Each row was made from one small tree. Brackets hold a mark, then the marks that hang from it, in alphabetical order. Every link used is in the known rows. Write each row's tree.
Known rows:
[duzi [kifodiz lazezed] [tida zudegef]]: [0.469 3.875 -1.716 -1.149 0.369 -1.835 3.227 -2.093 1.379 -1.163 0.306 0.206 1.556 -1.118 0.453 -0.228 0.462 2.399 -0.824 -0.806 -0.326 -1.115 3.813]
[mebu [bogeli [kalume [zedad [lazezed [kifodiz duzi]]]]] rekip]: [2.794 -4.587 2.165 -0.846 -3.041 3.162 -2.355 -1.898 -0.314 -2.397 -0.583 2.881 2.694 1.360 -0.769 0.710 1.509 0.102 1.977 0.287 -0.457 -0.832 1.577]
[lazezed kifodiz [zedad [kalume bogeli]]]: [1.212 -0.277 0.453 0.609 -0.223 -0.472 2.293 0.182 1.981 -1.290 0.119 -0.162 1.370 4.301 -1.049 0.178 0.216 -2.431 3.573 1.011 1.655 -0.420 -0.126]
[mebu [bogeli kalume]]: [1.554 -1.345 0.728 -0.664 -1.306 1.168 -2.199 -1.442 -4.572 -5.061 -0.472 0.115 5.234 1.373 -0.324 0.623 2.594 0.091 3.773 -0.923 0.647 -0.818 3.115]
[kalume bogeli [zedad lazezed]]: [1.432 -3.753 -0.242 -0.293 -0.920 -0.103 1.885 -2.698 0.573 -0.801 -0.026 -0.126 5.400 0.221 -0.090 1.348 -2.063 2.014 3.313 0.613 -0.661 -1.333 2.349]
[rekip [mebu [bogeli [kalume [zedad lazezed]]]]]: [1.054 -2.132 -0.728 -0.915 1.638 0.130 -2.069 -2.486 -2.913 -2.686 1.796 1.543 5.486 0.332 -0.417 0.712 2.246 0.878 3.489 -0.606 0.416 -1.316 2.899]
[tida [duzi [kifodiz [lazezed [zedad [kalume bogeli]]]]] zudegef]: [0.886 0.848 -0.498 -0.958 -1.844 0.315 4.508 -2.137 3.717 0.073 0.532 1.226 1.689 -3.236 -0.680 3.016 -1.546 1.632 -1.553 0.500 0.933 -0.244 4.455]
[zedad kalume]: [0.389 3.303 -0.701 -0.936 0.239 -0.462 1.672 -1.373 -5.206 -2.975 0.178 -0.220 4.777 0.527 -0.597 1.378 2.237 -0.260 4.154 -0.382 0.981 -0.959 2.540]
[mebu [bogeli [kalume zedad]] rekip]: [2.772 -3.172 1.608 -0.641 -2.645 2.950 -2.721 -1.266 -2.644 -5.106 -0.968 3.064 5.731 1.052 -0.442 0.743 2.041 -0.046 3.788 -0.862 -0.533 -0.835 3.318]
[zedad kalume [lazezed [kifodiz duzi]]]: [0.441 1.281 0.057 -1.224 -0.216 -0.050 2.113 -2.677 -1.383 2.375 0.734 -0.349 0.503 0.656 -0.891 1.147 1.552 0.304 1.839 1.574 1.000 -0.994 -0.328]
[tida zudegef]: [1.015 3.113 -0.916 -1.473 -1.010 -1.637 3.455 -1.723 -4.413 -4.962 -0.176 0.261 4.780 -1.207 -0.320 2.042 -0.365 -0.273 4.912 -3.376 0.800 -0.517 3.192]
[tida [duzi [kifodiz [lazezed zedad]]] zudegef]: [0.887 3.220 -1.012 -0.794 -2.060 0.295 3.798 -2.236 1.901 -1.035 0.455 0.386 1.807 -2.739 -0.788 3.045 -0.775 1.034 -1.368 -0.552 0.807 -0.225 4.325]
[zedad [kalume bogeli]]: [0.687 -0.109 0.079 -0.721 0.039 -0.518 2.104 -1.370 -3.521 -2.842 -0.031 0.202 4.683 0.516 -0.320 1.208 0.011 0.614 3.824 0.654 0.917 -0.860 2.543]
[tida [duzi kifodiz] zudegef]: [0.914 3.775 -1.211 -1.566 -2.174 0.100 3.579 -1.742 -1.116 -4.769 0.314 0.426 2.978 -3.690 -1.028 2.885 -0.754 0.287 -1.074 -1.003 1.185 -0.254 3.644]
[duzi tida]: [0.595 3.909 -0.937 -0.315 0.577 -3.984 1.102 -1.185 -2.748 -5.073 -0.372 -1.135 4.351 1.761 -0.019 -0.778 1.339 -0.046 0.934 -0.721 0.205 -1.182 2.422]
[rekip [mebu [bogeli [kalume zedad]]]]: [1.197 -1.979 -0.754 -1.073 1.591 0.016 -2.133 -1.546 -3.691 -5.213 1.823 1.654 5.502 0.792 -0.587 0.595 2.240 -0.143 3.600 -0.881 0.537 -1.218 2.939]
[mebu [bogeli kalume] rekip]: [2.480 -1.305 1.890 -0.341 -2.479 2.648 -2.846 -1.394 -5.007 -5.190 -1.397 2.638 5.374 1.434 -0.296 0.813 2.380 0.130 3.845 -0.829 0.110 -0.539 3.279]
[kifodiz duzi]: [0.782 1.367 0.038 -0.639 -1.107 -0.117 1.186 -1.853 -4.926 -5.356 0.214 -1.213 2.396 1.843 -0.920 2.386 -0.035 -0.459 1.055 -0.134 0.982 -0.663 2.723]
[mebu [bogeli [kalume [zedad [lazezed kifodiz]]]] rekip]: [2.785 -3.491 1.691 -0.721 -2.600 3.048 -2.464 -1.737 -1.103 -2.174 -0.837 2.950 4.029 1.104 -0.485 0.170 2.080 0.111 3.569 -0.141 -0.550 -0.936 1.417]
[bogeli [kalume [zedad [lazezed [kifodiz [duzi [tida zudegef]]]]]]]: [1.178 -4.762 -1.087 -1.842 -0.247 -1.501 2.749 -2.178 3.416 -1.493 1.365 1.986 2.394 -0.173 -0.577 0.885 1.939 -0.228 0.867 0.248 -0.127 -1.132 2.133]
[bogeli [kalume [zedad [lazezed [kifodiz [duzi tida]]]]]]: [0.947 -4.487 -0.952 -1.245 0.048 -0.886 1.449 -2.064 2.270 -1.523 1.316 1.277 2.445 1.200 -0.620 0.540 2.652 -0.215 0.434 1.379 -0.246 -1.290 1.591]

Write each row's tree:
[0.498 1.196 -0.117 -1.690 -0.189 -2.336 3.474 -2.591 1.681 2.220 0.866 0.331 0.129 -0.531 -0.705 0.439 0.863 0.506 0.659 0.590 0.798 -1.049 0.261] : [zedad kalume [lazezed [kifodiz [duzi [tida zudegef]]]]]
[1.648 -5.230 0.160 -1.263 -1.214 -2.132 3.413 -2.320 5.334 -0.614 0.563 0.560 1.687 -0.138 -0.459 0.188 -3.297 1.067 0.538 0.633 -0.453 -1.310 0.824] : [kalume bogeli [zedad [lazezed [kifodiz [duzi [tida zudegef]]]]]]
[0.999 -4.682 -0.890 -1.251 -0.428 0.817 1.405 -2.315 0.240 -1.431 1.326 1.294 2.731 1.014 -0.780 1.649 2.488 -0.405 2.020 1.228 0.035 -1.079 1.521] : [bogeli [kalume [zedad [lazezed [kifodiz duzi]]]]]
[0.774 0.391 -0.028 0.040 -0.640 -3.229 3.130 -2.440 4.297 0.447 0.514 -0.433 0.029 1.826 -0.219 1.459 -0.789 0.974 -1.379 -0.554 0.053 -0.778 4.735] : [kifodiz [duzi [tida zudegef]] [lazezed zedad]]
[0.612 1.434 -0.388 0.239 -1.210 1.477 2.003 -1.950 1.532 0.001 0.404 -0.199 1.856 -0.564 -0.736 2.359 -0.103 1.613 -2.452 2.789 0.739 -0.502 3.521] : [tida [duzi [kifodiz [lazezed [zedad [kalume bogeli]]]]]]
[1.504 -4.986 0.200 -0.674 -0.938 -1.594 2.142 -2.227 4.326 -0.627 0.399 -0.198 1.845 1.180 -0.470 -0.079 -2.607 1.036 0.132 1.750 -0.593 -1.454 0.182] : [kalume bogeli [zedad [lazezed [kifodiz [duzi tida]]]]]
[0.868 -3.331 -1.424 -0.908 0.026 0.575 1.227 -2.522 -1.324 -1.587 0.893 1.355 5.649 0.333 -0.308 1.811 3.161 0.508 3.633 0.305 -0.208 -1.224 3.256] : [bogeli [kalume [zedad lazezed]]]
[1.172 -3.450 -0.190 -1.233 1.201 0.370 -1.825 -2.203 -1.318 -2.574 2.210 1.516 2.557 1.095 -0.925 0.565 1.670 -0.025 1.821 0.282 0.574 -1.206 1.236] : [rekip [mebu [bogeli [kalume [zedad [lazezed [kifodiz duzi]]]]]]]
[0.576 3.652 -1.254 0.775 -0.044 2.464 1.157 -1.848 -1.220 -0.185 0.145 -0.944 2.095 2.392 -0.131 1.490 1.431 1.378 1.568 0.595 0.396 -0.776 3.633] : [duzi [kifodiz [lazezed zedad]]]
[0.472 1.212 -0.153 -0.584 -0.216 -2.487 1.410 -2.911 -0.922 -0.635 0.433 -1.302 0.256 1.454 -0.083 0.809 0.201 1.969 -1.730 0.927 -0.407 -1.198 3.120] : [kifodiz [duzi tida] lazezed]
[0.297 4.329 -1.604 -0.216 0.885 -0.974 1.223 -2.013 -0.356 -1.246 0.216 -0.950 1.696 1.047 0.482 -0.817 1.662 2.346 -1.473 1.051 -0.452 -1.326 2.947] : [duzi [kifodiz lazezed] tida]
[0.631 -1.944 0.735 -0.912 0.004 -1.907 2.674 -2.506 2.257 2.386 0.502 0.034 0.186 0.905 -0.407 -0.052 -0.535 1.267 -0.171 2.703 0.630 -1.091 -0.072] : [zedad [kalume bogeli] [lazezed [kifodiz [duzi tida]]]]
[1.030 2.397 -0.101 0.425 -0.041 -0.407 1.920 0.197 0.659 -1.308 0.294 -0.404 1.425 4.224 -1.259 0.284 1.974 -3.049 3.836 0.177 1.732 -0.457 -0.207] : [lazezed kifodiz [zedad kalume]]
[0.715 -2.045 0.826 -0.965 -0.439 -0.097 2.645 -2.732 0.271 2.391 0.511 -0.033 0.444 0.696 -0.654 1.087 -0.673 1.098 1.421 2.513 0.936 -0.874 -0.283] : [zedad [kalume bogeli] [lazezed [kifodiz duzi]]]
[0.876 1.271 -0.186 -1.291 -0.854 -3.561 2.792 -1.656 -0.407 -5.453 0.341 -0.304 1.876 0.359 -0.650 1.113 -0.797 -0.171 -0.945 -1.291 0.624 -0.802 3.518] : [kifodiz [duzi [tida zudegef]]]
[0.667 -0.609 0.324 -0.783 0.029 -0.375 2.528 -2.480 -0.826 2.652 0.180 0.109 2.145 0.513 -0.339 0.384 0.092 1.202 3.390 1.861 0.743 -1.008 -0.573] : [zedad [kalume bogeli] [lazezed kifodiz]]
[1.082 1.432 -0.068 -1.461 -0.853 -2.874 2.707 -0.850 -0.255 -4.679 0.496 -0.558 -0.662 1.590 -1.015 -0.208 -0.455 -1.861 -0.122 -0.516 0.949 -0.700 -0.513] : [lazezed [kifodiz [duzi [tida zudegef]]]]
[0.980 -3.497 -1.284 -1.178 -0.095 0.593 1.352 -2.078 -0.601 -1.289 1.035 1.277 4.114 0.853 -0.516 1.111 3.115 -0.312 3.562 0.681 -0.054 -1.126 1.311] : [bogeli [kalume [zedad [lazezed kifodiz]]]]
[0.818 1.556 -0.204 -1.158 -0.705 -2.423 2.764 -2.761 0.302 0.199 0.276 -0.670 0.389 0.419 -0.546 0.424 -0.238 0.374 0.522 -0.129 0.495 -0.941 0.027] : [zedad [lazezed [kifodiz [duzi [tida zudegef]]]]]
[0.784 3.003 -1.035 -1.088 -1.750 0.352 4.173 -2.128 2.630 0.032 0.706 0.888 1.733 -3.233 -0.888 3.046 -0.193 1.093 -1.344 -0.154 0.992 -0.314 4.415] : [tida [duzi [kifodiz [lazezed [zedad kalume]]]] zudegef]
[0.470 -0.420 0.123 -0.509 0.153 -0.500 2.336 -3.142 -1.906 2.077 -0.078 0.107 4.659 -0.329 0.062 1.451 0.072 2.462 3.531 1.314 0.559 -1.030 2.487] : [zedad [kalume bogeli] lazezed]
[0.962 0.009 0.237 0.988 -0.216 -0.615 2.028 -0.634 0.638 -1.927 -0.166 -0.095 4.531 3.287 -0.637 1.560 0.209 -0.821 3.762 0.258 1.346 -0.565 3.721] : [lazezed [zedad [kalume bogeli]]]
[0.624 3.706 -0.893 0.373 -1.495 1.474 1.331 -2.050 -0.220 -1.075 0.227 -1.026 2.033 -0.065 -0.835 2.434 0.741 1.028 -2.211 1.786 0.698 -0.495 3.366] : [tida [duzi [kifodiz [lazezed zedad]]]]
